Every row comes from one small tree of marks. Brackets hold a mark, then the marks that hang from it, in alphabetical order. Every link used is in the known rows. Which tree was each row made from?
Known rows:
[gepi [tofef [beru neku]]]: [ 0.09, -0.40,  1.03, -1.02, -4.29,  1.86,  1.81, -2.26, -0.87,  0.15,
  0.48, -0.33,  0.43,  1.37,  1.33, -0.36, -3.04,  3.66,  0.45, -1.28]
[tofef belub [merit tida]]: [ 0.76, -0.35, -1.20,  0.03, -0.50, -1.86, -2.12,  2.37,  0.37,  0.06,
 -0.90,  0.83, -0.10, -1.94, -3.10,  0.34, -0.96,  2.08,  0.44, -0.95]
[belub [tida [beru neku] [gepi [tofef merit]]]]: [-0.86,  1.75, -0.15, -1.63, -4.34,  1.33, -2.81, -2.30, -2.21, -0.52,
  1.83, -0.63,  0.19, -1.54,  1.37,  0.13, -2.17,  3.66,  1.56, -0.45]
[bekid beru]: [-0.51,  0.73, -0.64,  0.34,  0.57,  0.26,  0.60, -1.00,  1.05,  0.31,
  0.08, -0.12, -0.16,  0.04, -1.00, -0.67, -0.04, -0.06,  1.25, -0.47]
[bekid [beru neku [tida [gepi tofef]]]]: [-1.47,  1.93,  0.94, -1.48, -4.13,  1.43,  5.79, -3.22, -1.75,  0.07,
  3.54, -0.39, -1.12, -0.14,  1.77, -0.58, -3.41,  4.00,  3.48, -2.01]
[beru neku [tida [gepi [tofef merit]]]]: [-0.15,  0.90,  0.94, -0.99, -4.98,  0.60,  1.64, -1.00, -2.63, -0.31,
  3.43, -0.12,  0.31, -1.68,  3.59,  0.22, -3.57,  4.66,  2.09, -0.85]
[gepi [tofef belub merit]]: [ 0.75,  0.17, -0.32,  0.84, -2.16, -0.68, -5.29,  1.36, -0.29, -0.27,
 -1.04,  0.46,  0.06, -1.18, -0.21, -0.48, -2.42,  3.89,  0.49, -1.17]
[beru neku]: [ 0.02, -0.92,  0.04, -1.00, -1.38,  0.00,  2.51, -1.53, -0.54,  0.31,
  0.26, -0.80, -0.64, -0.02,  1.94,  0.45, -0.91,  1.16,  0.31, -0.48]
[beru neku [tida [gepi [tofef belub merit]]]]: [-0.44,  0.47,  0.73, -1.53, -5.83, -0.31,  0.37, -0.10, -2.95, -0.15,
  2.94,  0.15, -1.02, -2.45,  1.98,  0.28, -4.46,  6.26,  2.02, -2.38]
[bekid [beru neku [tida [gepi [tofef merit]]]]]: [-0.56,  1.50,  0.32, -0.71, -4.54,  0.98,  2.25, -1.81, -1.52,  0.04,
  3.52, -0.20,  0.16, -1.66,  2.29, -0.48, -3.60,  4.38,  3.20, -1.37]
[gepi [tofef belub]]: [-0.18,  0.54,  0.18,  0.03, -1.79, -0.16, -1.80,  0.17, -0.60, -0.25,
 -1.12,  0.26, -1.24,  0.32, -0.59, -0.47, -2.06,  3.56,  0.69, -1.80]
[tida [beru neku] [gepi [tofef belub merit]]]: [-0.90,  0.36, -0.32, -1.80, -5.36,  0.60, -2.35, -0.48, -2.23, -0.26,
  1.81,  0.03, -0.38, -1.53, -0.32, -0.65, -3.50,  4.02,  0.95, -0.94]
[neku [beru tida]]: [-0.92,  1.07,  0.87, -0.39, -4.43,  0.00,  1.34, -1.40, -0.58,  0.45,
  0.70,  1.10, -0.48, -0.78,  2.44,  0.04,  0.31,  1.37,  1.21,  0.82]
[beru neku [tida gepi]]: [-1.21,  0.30,  1.06, -2.28, -3.76,  0.46,  5.50, -1.37, -2.58,  0.10,
  3.95, -0.31, -1.08, -1.37,  2.17,  0.69, -2.05,  2.25,  1.37, -1.36]
[neku [beru [tida [gepi tofef]]]]: [-1.24,  2.18,  1.45, -0.64, -5.42,  0.97,  1.08, -2.06, -2.05, -0.07,
  2.60,  0.98, -0.40, -0.63,  1.78, -0.41, -1.51,  3.15,  1.05,  0.20]
[merit tida]: [ 0.36,  0.37, -0.35, -0.29,  0.60, -0.54,  2.55,  0.34,  0.68, -0.02,
 -0.30,  0.33,  0.00,  0.16, -2.34,  0.35,  0.07,  0.16,  0.64, -0.29]
[belub [tida gepi]]: [-1.14,  1.23, -0.17, -1.21, -0.46,  0.03, -1.26, -0.57, -1.63, -0.39,
  1.61, -0.50, -0.78, -1.72, -1.15,  0.62,  0.04,  1.23, -0.15, -1.17]
[tofef [belub [tida [beru neku] gepi]] merit]: [-1.70,  0.39, -0.91, -2.74, -4.31, -0.21, -3.13, -0.37, -2.42, -0.08,
  1.54, -0.28, -1.19, -3.51, -0.65,  0.78, -1.80,  3.20,  0.76, -1.16]
[beru neku tida]: [-0.60, -0.01,  1.01, -1.44, -3.30,  0.28,  5.02, -1.49, -1.35,  0.33,
  1.57, -0.19, -0.96, -0.38,  3.46,  0.87, -1.71,  2.16,  2.20, -0.74]
[merit [tofef belub]]: [ 0.35, -0.12, -0.49, -1.03, -0.79, -1.76, -1.80,  1.72,  0.60,  0.36,
 -2.17,  0.70, -1.14, -0.94, -3.05, -0.88, -0.86,  2.44, -0.57, -1.15]

Which tree is each row?
[-1.66,  2.14,  0.03, -1.10, -3.00,  0.61, -3.96, -1.08, -0.96, -0.52,
 -1.35,  0.40, -1.55,  0.16, -1.02, -0.28, -1.43,  3.56,  2.09, -1.98]	[gepi [tofef [belub [tida beru]]]]
[ 0.06, -0.56, -0.10, -1.54, -2.81, -0.77, -2.05,  1.81,  0.59,  0.55,
 -1.72,  1.17,  0.00, -0.50, -4.67, -1.17, -1.67,  3.01, -1.22, -1.53]	[merit [tofef belub beru]]
[-1.56,  1.29,  0.80, -1.26, -4.63,  0.21,  1.88, -1.22, -1.83,  0.26,
  2.97,  0.93, -0.55, -1.73,  1.10,  0.11, -0.11,  1.30,  0.42,  0.47]	[neku [beru [tida gepi]]]
[-0.53,  0.85,  0.96, -0.85, -3.30,  2.00, -0.56, -0.70, -1.61, -0.44,
  2.41,  0.35,  1.01,  0.73, -2.09, -0.79, -2.71,  2.33, -0.67, -1.47]	[tida [gepi [tofef beru]]]
[-1.02,  2.09,  1.38, -0.88, -3.17,  1.01,  2.31, -0.74, -2.27, -0.57,
  3.15,  0.48, -0.16, -0.21,  0.93, -0.40, -2.55,  2.86,  2.04, -1.22]	[beru [tida [gepi tofef]]]
[-0.43,  0.31, -0.82, -2.02, -2.97,  0.20,  2.19, -0.27, -1.19, -0.02,
  2.62,  0.13,  0.73, -1.65, -1.85,  0.32, -1.23,  0.60,  1.18,  0.81]	[tofef [merit [tida [beru neku] gepi]]]
[-0.18, -0.37, -0.60, -1.42, -2.94, -0.90, -1.90,  2.93, -1.00,  0.01,
  1.99,  1.13,  0.98, -2.43, -5.99,  0.16, -2.26,  2.34, -0.96, -1.87]	[tofef belub beru [merit [tida gepi]]]
[ 0.15,  0.50, -0.58, -2.38, -2.16, -0.41,  4.29, -0.87,  1.04,  0.45,
 -1.28,  0.57, -0.16,  0.47, -2.79, -0.72, -0.43,  1.11,  1.46,  0.51]	[merit [tida [beru neku]] tofef]
[-1.84,  2.94,  0.35, -1.47, -2.65,  1.78, -2.20, -1.88, -1.95, -0.87,
  1.35, -0.02, -0.24, -0.02, -1.19, -0.38, -1.12,  2.11,  1.47, -0.60]	[belub [tida beru [gepi tofef]]]
[ 0.17, -1.16, -0.25, -0.24, -3.42, -0.34, -4.88,  2.52, -0.31,  0.22,
 -0.05,  0.96,  1.03, -1.71, -2.27, -0.12, -1.92,  2.24, -1.00, -1.32]	[tofef belub beru merit]
[ 0.92,  0.12,  0.51,  0.82, -3.26,  1.15, -4.61,  0.40, -0.10, -0.22,
  0.06,  0.70,  2.46,  0.20, -0.22, -0.68, -2.33,  2.84, -0.12, -0.78]	[gepi [tofef beru merit]]
[-2.15,  1.12, -0.15, -2.96, -3.05,  1.21,  1.23, -2.37, -2.31, -0.23,
  2.36, -0.76, -1.09, -1.18,  0.12,  0.67, -0.56,  1.26,  1.05, -0.59]	[belub [tida [beru neku] gepi]]
[-0.51,  1.67, -0.10, -0.37, -3.06,  1.32, -3.90,  0.01, -1.32, -0.70,
  2.29,  0.67,  1.49, -0.61, -0.99, -1.07, -1.75,  1.14,  0.79,  0.90]	[tida beru [gepi [tofef merit]]]
[-0.07, -0.19,  1.33, -1.26, -7.50,  0.63, -0.48,  0.00, -1.81,  0.17,
  1.02,  0.74,  0.20, -0.93,  2.06,  0.22, -4.88,  6.53,  1.99, -2.69]	[gepi [tofef belub [beru neku tida] merit]]
[-0.93, -0.30, -0.20, -3.75, -4.67, -0.50, -0.39, -0.21, -1.57,  0.43,
  0.28, -0.20, -1.49, -2.43, -3.82,  0.12, -2.54,  5.36, -1.13, -3.02]	[merit [tofef [belub [tida gepi]] [beru neku]]]
[-0.15,  0.29,  0.64, -2.09, -4.13,  1.45,  4.78, -1.82, -1.47, -0.09,
  2.34, -0.12,  0.25,  0.63, -2.41,  0.00, -3.45,  3.53,  0.34, -2.08]	[merit [tida [gepi [tofef [beru neku]]]]]
[-1.90,  1.87,  0.38, -0.98, -1.99,  0.56,  3.56, -0.58, -1.00,  0.12,
  3.69,  0.39, -0.50, -1.15, -0.83, -0.57, -1.37,  0.98,  2.48, -1.30]	[bekid [beru [tida gepi]]]
[-0.08, -0.78,  0.15, -1.63, -6.00,  0.60, -2.37,  0.16, -2.29,  0.00,
  2.18,  0.08,  0.19, -1.80, -0.81, -0.24, -4.61,  5.45, -0.63, -2.39]	[tida [gepi [tofef belub [beru neku] merit]]]
[-0.38,  1.94,  0.79,  0.04, -6.04,  0.30, -2.00, -1.03, -1.83, -0.10,
  2.57,  1.19,  0.79, -2.05,  2.26, -0.49, -1.71,  3.60,  1.06,  0.74]	[neku [beru [tida [gepi [tofef merit]]]]]
[-0.93, -0.50,  0.85, -2.40, -5.60,  1.06,  1.14, -0.99, -2.43,  0.03,
  2.11, -0.18, -1.03, -0.16, -1.36, -0.24, -4.29,  5.02, -0.52, -3.05]	[tida [gepi [tofef belub [beru neku]]]]
[ 0.48, -1.10, -0.28, -2.73, -3.66, -1.13,  3.02,  0.77,  0.70,  0.84,
 -1.76,  0.79, -0.68, -0.29, -4.88, -0.36, -2.42,  4.07, -0.27, -2.34]	[merit tida [tofef belub [beru neku]]]
[ 0.84,  0.23, -0.24,  0.09, -3.47, -0.11, -3.02,  1.81,  0.18, -0.12,
 -1.01,  1.28,  1.18, -0.46, -3.90, -0.45, -3.05,  4.36,  0.40, -2.18]	[gepi [tofef belub beru [merit tida]]]
[ 0.06,  1.88, -0.30,  0.13, -1.64,  0.19, -4.94, -0.23, -1.69, -0.78,
  1.24, -0.33,  0.64, -1.91, -0.01,  0.09, -1.48,  3.49,  0.37, -0.98]	[belub [tida [gepi [tofef merit]]]]
[-1.52, -0.17,  1.59, -2.96, -5.91,  1.44,  5.32, -1.15, -2.72,  0.23,
  4.39,  0.12,  0.01, -0.85,  0.79,  0.56, -2.96,  2.77,  0.88, -1.51]	[tofef [beru neku [tida gepi]]]
[-1.09, -0.18,  0.90, -3.90, -6.58, -0.40,  3.35,  0.61, -1.99,  0.61,
  2.25,  0.91, -1.08, -1.70, -2.31, -0.39, -3.72,  5.17,  0.31, -2.47]	[merit [tofef belub [beru neku [tida gepi]]]]
[ 0.56, -0.14,  0.14,  0.28, -4.12,  0.26, -5.58,  1.50, -0.59, -0.12,
 -0.47,  0.96,  1.10, -0.57, -1.48, -0.70, -3.35,  4.38, -0.18, -1.77]	[gepi [tofef belub beru merit]]
